What can hang from each mark
Z_41: Z_8 Z_239 Z_853
Z_8: Z_41
Z_853: Z_41 Z_239
Z_463: Z_239
Z_530: Z_155
Z_239: Z_41 Z_463 Z_530 Z_853

Each row was made from one small tree. The marks that hang from a mark follow it in brackets, in the order of their numbers. Every link used is in the known rows. Write each row's tree.
Known rows
Z_41[Z_239[Z_463 Z_530] Z_853]: -1.00, 1.92, 1.19, 1.31, -1.80, 1.40, 0.02, 1.26, 2.32, 2.06, -1.67, -0.72, -1.30, -0.05, 0.11, -0.91, 5.04, 1.66, 2.68, -2.61
Z_239[Z_41 Z_530[Z_155] Z_853]: 1.35, 0.70, 1.17, 3.74, -2.80, 0.39, 2.98, 0.30, -0.38, -2.21, -1.66, 1.14, -0.41, 0.57, 0.06, 1.56, 5.50, 0.80, -0.84, -1.59
Z_239[Z_41 Z_530 Z_853]: 1.40, 0.54, 0.18, 2.46, -1.23, 0.36, 1.07, 1.40, 1.01, 0.00, -0.87, 0.11, -1.21, -1.36, 0.57, 0.97, 4.78, 0.95, -1.46, -1.28
Z_8[Z_41[Z_853[Z_239[Z_530]]]]: 0.79, -0.40, -2.73, 1.62, -1.81, 0.07, -0.93, -0.42, 3.87, 1.59, -0.73, -0.86, 0.29, 1.58, -1.09, 1.45, 3.14, 0.57, -0.34, 1.61
Z_41[Z_8 Z_239[Z_530]]: -0.80, 1.78, 2.02, -0.93, -0.32, 1.12, 0.32, 1.68, -0.47, 1.68, -0.84, -1.27, -0.21, 0.95, 2.15, -1.69, 6.51, 2.06, 3.44, 1.88
Z_41[Z_8 Z_239[Z_530] Z_853]: -1.05, 1.59, 0.36, -0.56, -0.35, 1.15, -1.47, 1.23, 1.54, 2.76, -2.01, -1.70, -0.87, 0.97, 1.82, -2.27, 6.28, 2.98, 3.32, 2.53
Z_463[Z_239[Z_853[Z_41[Z_8]]]]: 0.31, -0.01, -0.10, 0.59, 2.54, 0.60, 1.26, -0.83, 0.78, 1.07, -3.43, 1.98, 0.50, -0.58, 4.44, -0.43, 3.98, -0.29, 4.09, 3.60
Z_853[Z_239[Z_41 Z_463]]: 0.14, -0.04, 0.22, 1.84, -3.14, 0.61, -0.14, -0.31, -1.19, 0.09, 0.64, 0.59, -0.38, 0.64, 1.00, 2.39, 3.74, -1.57, 0.70, -2.93
Z_239[Z_530]: -0.30, 1.38, 0.98, 0.72, -0.63, -0.10, 0.42, 1.51, 0.94, -0.48, -0.09, -0.35, -0.30, -0.67, -0.60, -0.24, 1.36, 0.79, -0.39, -0.44
Z_8[Z_41[Z_239]]: 1.19, -0.46, -0.34, -0.87, -1.20, 0.95, 0.77, -0.91, 0.51, 1.46, 0.42, -1.20, -0.33, 1.35, -0.77, 1.17, 4.52, 0.42, 1.85, 1.56
Z_239[Z_41 Z_463 Z_530[Z_155] Z_853]: 1.06, 1.23, 2.69, 4.12, -3.24, -0.18, 3.64, 0.98, -0.71, -2.11, -1.49, 1.87, -1.13, 0.59, 0.44, 2.17, 5.73, 0.64, -0.49, -4.61
Z_8[Z_41[Z_853]]: 1.70, -1.03, -2.25, 0.07, -0.90, -0.52, -0.61, -1.18, 3.13, 1.55, -0.23, -0.59, -1.32, 1.49, -1.24, 1.06, 0.91, 1.45, -0.65, 1.23
Z_41[Z_8 Z_239[Z_463 Z_853]]: -0.59, 0.13, 2.54, 0.60, 1.91, 1.27, 1.04, 1.03, -1.07, 2.03, -2.52, 0.21, 0.35, 0.88, 4.21, -0.73, 6.44, 0.80, 3.98, -0.87
Z_8[Z_41[Z_239[Z_463 Z_530] Z_853]]: 0.66, 1.01, 0.68, 0.89, -2.28, 0.79, 0.52, 0.83, 3.18, 2.40, -0.74, -1.01, -2.22, 1.13, -0.80, 0.86, 6.35, 2.02, 2.08, -1.62
Z_463[Z_239[Z_530]]: -0.12, 1.63, 1.94, 2.19, -0.82, 1.08, 0.48, 0.30, 1.00, 0.08, -0.22, 1.22, 0.29, -0.06, 0.20, 0.16, 3.58, 0.14, 1.16, 1.02
Z_8[Z_41]: 1.75, -0.75, -0.72, -0.12, -0.70, -0.60, 0.75, -0.63, 0.81, 0.54, 1.25, -0.32, -0.61, 1.52, -0.92, 1.84, 1.00, 0.55, -0.46, 0.89
Z_41[Z_8 Z_853[Z_239[Z_463]]]: -1.25, -0.21, -0.33, 0.96, -0.09, 0.10, -2.34, -0.46, 0.75, 2.09, -1.87, 0.54, 0.33, 2.35, 3.19, -0.13, 2.37, 0.30, 2.46, -0.28
Z_41[Z_8 Z_853]: -0.31, 0.12, -0.99, -0.70, 0.64, -0.40, -2.10, -0.38, 1.08, 2.04, -1.59, -0.14, -0.81, 1.60, 2.02, -1.46, 1.44, 2.04, 1.11, 2.22
Z_853[Z_41[Z_8] Z_239[Z_530[Z_155]]]: -1.25, 0.79, -0.65, 0.07, -1.78, -0.12, 2.22, 0.18, -0.93, -2.13, -2.71, 0.61, 1.51, 1.80, 2.06, -0.44, 4.10, -0.36, 3.72, 2.36
Z_853[Z_41[Z_8 Z_239[Z_530]]]: -1.04, 1.59, 0.31, -2.35, -0.54, 0.84, 1.56, 1.52, 0.09, 0.63, -1.85, -1.28, -0.78, -0.96, 2.49, -1.97, 6.34, 1.53, 4.92, 2.70

Write each row's tree
0.29, 0.76, 1.94, 3.76, 1.49, 1.28, 1.12, 0.32, 1.97, 0.45, -2.17, 1.78, 0.95, -0.80, 1.18, 0.32, 4.06, -0.14, 0.78, 0.68
Z_463[Z_239[Z_530 Z_853]]
-1.03, 0.39, -1.20, 1.20, -2.80, 0.33, 2.61, 0.00, 0.24, -3.23, -2.23, 0.65, 1.39, 0.32, -0.31, 0.34, 2.36, -1.60, 2.50, 0.76
Z_853[Z_41 Z_239[Z_530[Z_155]]]
1.52, 0.04, 0.99, 2.42, -1.26, 1.22, 3.64, -0.09, 0.88, -0.51, -2.43, 0.15, 0.87, 1.97, -1.01, 1.49, 7.65, 1.15, 1.48, 0.18
Z_8[Z_41[Z_239[Z_530[Z_155] Z_853]]]
0.58, 2.11, 2.81, 2.70, -5.36, -0.33, 2.92, 1.10, -1.65, -2.21, 0.45, 1.44, -1.84, 1.57, -0.62, 1.88, 4.98, 0.78, -0.25, -4.38
Z_239[Z_41 Z_463 Z_530[Z_155]]
0.18, 0.59, 1.57, 3.34, -0.39, 0.12, 2.72, 0.95, 0.37, -2.33, -2.96, 1.03, 1.48, 0.48, 0.30, 0.33, 2.75, 0.61, -0.43, -1.10
Z_239[Z_530[Z_155] Z_853]
0.87, 1.76, 0.72, 4.02, -5.22, 1.02, 0.65, -1.52, 0.99, -1.04, -1.50, 2.32, -1.84, 2.03, -1.10, 1.46, 6.05, 1.26, 0.79, 0.43
Z_463[Z_239[Z_41[Z_853] Z_530[Z_155]]]
-1.50, 1.13, 0.37, -0.28, -0.78, -0.40, 1.28, 1.83, 0.25, -0.09, -1.73, 0.27, 0.18, -0.13, 3.44, -0.33, 4.04, -0.40, 4.00, -0.29
Z_853[Z_41[Z_8] Z_239[Z_463 Z_530]]
0.25, 0.09, -0.69, 2.25, -2.01, -0.08, -0.28, 0.26, 3.41, 1.47, -0.47, -0.20, -0.14, 1.71, -0.34, 1.95, 3.23, 0.43, 0.03, -1.66
Z_8[Z_41[Z_853[Z_239[Z_463 Z_530]]]]
-0.13, 1.13, 3.11, 3.84, -0.74, -0.23, 3.38, 1.47, -0.07, -2.26, -2.59, 1.92, 0.69, 0.50, 0.39, 0.76, 3.30, 0.32, 0.20, -4.27
Z_239[Z_463 Z_530[Z_155] Z_853]
0.55, 0.63, 0.69, 0.46, -2.60, -0.58, -1.28, 0.04, 0.07, 1.88, -0.17, 0.32, -3.35, 1.50, 2.63, 0.30, 4.39, 2.16, 1.34, -1.39
Z_239[Z_41[Z_8 Z_853] Z_463]
-0.05, 0.21, 0.86, 0.62, -2.13, 0.17, -0.64, 0.27, -2.04, 0.72, 0.47, 0.59, -0.70, 2.28, 3.16, 1.77, 5.15, -0.39, 1.79, -1.21
Z_853[Z_239[Z_41[Z_8] Z_463]]
-1.38, 1.11, 0.38, 3.74, -3.13, 0.58, 0.54, 0.28, 1.27, -1.24, -2.43, 1.35, 0.69, 2.19, -0.45, 0.65, 2.81, -0.35, 1.34, -2.74
Z_41[Z_853[Z_239[Z_463 Z_530[Z_155]]]]
1.42, -0.42, 0.05, 0.84, 0.21, 0.04, 0.36, 0.11, -0.95, 1.06, -1.13, 0.29, -0.83, 0.52, 3.53, 0.69, 5.06, 1.41, 0.36, 0.93
Z_239[Z_41[Z_8] Z_853]
0.68, 2.07, 0.54, 1.77, -2.84, 0.69, -1.54, -0.14, 1.47, 2.22, -0.85, 0.91, -2.61, 1.32, 1.99, -0.04, 7.19, 2.50, 1.40, 2.61
Z_463[Z_239[Z_41[Z_8 Z_853] Z_530]]
-0.91, 1.65, 0.77, 0.37, -2.18, 1.00, 0.18, 0.21, 0.29, 0.75, -2.95, -0.44, -0.34, 3.15, 1.18, -1.73, 6.55, 3.05, 3.58, 2.16
Z_41[Z_8 Z_239[Z_530[Z_155]] Z_853]
0.87, 1.48, 2.75, 1.99, -1.22, -0.28, 1.47, 2.31, -0.34, 0.84, -1.09, 0.76, -1.84, 0.20, 3.61, 0.65, 6.84, 1.89, 0.62, -2.43
Z_239[Z_41[Z_8] Z_463 Z_530 Z_853]
0.68, 0.87, 2.24, -0.01, -2.21, -0.49, 0.22, 0.80, -2.19, 0.93, 0.84, 0.53, -2.39, 1.40, 3.03, 0.96, 4.82, 1.37, 0.99, -1.86
Z_239[Z_41[Z_8] Z_463]
-0.20, 1.04, 0.78, 1.57, 0.59, -0.63, 3.12, 2.21, 2.20, -0.79, -2.62, 0.95, -0.49, -3.06, 1.96, 0.00, 2.33, -0.26, 1.61, -3.02
Z_239[Z_463 Z_530 Z_853[Z_41]]
-1.21, 2.08, 2.13, -1.63, -1.16, 0.59, 2.13, 2.16, -0.34, 0.93, -1.54, -0.69, -1.43, -0.72, 3.25, -1.59, 6.55, 1.22, 5.73, -0.38
Z_853[Z_41[Z_8 Z_239[Z_463 Z_530]]]
0.36, -0.47, -0.73, 1.81, 1.82, 0.91, 1.74, -1.19, 1.63, -0.14, -3.09, 2.21, 0.33, -2.13, 1.87, 0.33, 2.34, -1.60, 2.92, 1.89
Z_463[Z_239[Z_853[Z_41]]]
0.73, -0.18, -1.73, 2.97, -3.34, 0.26, 0.49, -1.04, 2.37, -0.86, -1.34, 0.11, 1.02, 3.37, -1.92, 1.98, 3.59, 0.51, 0.08, 1.12
Z_8[Z_41[Z_853[Z_239[Z_530[Z_155]]]]]
-1.28, 0.66, 0.07, 0.66, -1.36, -0.04, 1.79, 1.24, 1.14, -1.18, -1.22, 0.35, 0.19, -1.48, 0.91, 0.31, 2.24, -1.78, 2.63, -2.26
Z_853[Z_41 Z_239[Z_463 Z_530]]
0.28, 1.03, 2.17, 4.63, -0.24, 1.29, 2.67, -0.40, 0.48, -1.71, -3.19, 2.74, 1.69, 1.00, 0.62, 0.85, 4.79, -0.19, 1.03, 0.19
Z_463[Z_239[Z_530[Z_155] Z_853]]
-1.43, 1.10, 0.52, 1.60, -0.81, 0.31, -1.34, 1.30, 1.62, 1.46, -1.98, -0.15, 0.03, 1.76, 2.68, -0.54, 3.97, 1.15, 2.37, -0.51
Z_41[Z_8 Z_853[Z_239[Z_463 Z_530]]]
-1.08, 0.48, -2.22, 0.43, -1.01, 0.45, 1.18, 0.71, 1.60, -0.98, -1.44, -0.20, 1.00, -1.53, 0.50, -0.02, 1.73, -1.56, 2.03, 0.97
Z_853[Z_41 Z_239[Z_530]]
0.14, -0.26, -0.18, 0.88, 1.27, -0.31, 2.61, 0.63, 1.18, -0.81, -2.71, 1.13, -0.37, -2.51, 2.28, 0.25, 0.92, -1.25, 2.02, -2.56
Z_239[Z_463 Z_853[Z_41]]
0.54, 2.08, 2.27, 1.90, -3.75, -0.32, 1.38, 1.90, -0.31, -0.18, 1.24, 0.40, -2.61, -0.54, 0.27, 1.37, 4.73, 0.63, -0.46, -4.16
Z_239[Z_41 Z_463 Z_530]
-1.13, 1.95, 1.65, 2.37, -3.49, 1.35, 1.47, 0.69, 0.75, 0.00, -2.57, 0.27, -0.99, 1.74, -0.58, -0.34, 5.57, 1.34, 2.94, -2.89
Z_41[Z_239[Z_463 Z_530[Z_155]] Z_853]
0.87, 0.57, -1.01, 0.05, -1.90, 1.05, 0.05, 0.16, 3.39, 2.37, -0.83, -1.72, -1.52, 0.92, -1.21, 0.22, 5.60, 2.28, 1.44, 1.45
Z_8[Z_41[Z_239[Z_530] Z_853]]
1.65, -1.30, -0.63, 0.68, 0.83, 1.12, 1.47, -0.78, 1.11, 1.70, -1.41, -0.82, 0.41, 0.65, 0.38, 1.44, 5.45, 0.34, 1.53, 1.17
Z_8[Z_41[Z_239[Z_853]]]
1.08, 1.30, 2.06, 2.97, -1.60, 0.15, 2.25, 1.90, 0.63, 0.03, -0.61, 0.88, -1.98, -1.29, 1.35, 1.72, 5.39, 0.72, -0.53, -4.17
Z_239[Z_41 Z_463 Z_530 Z_853]
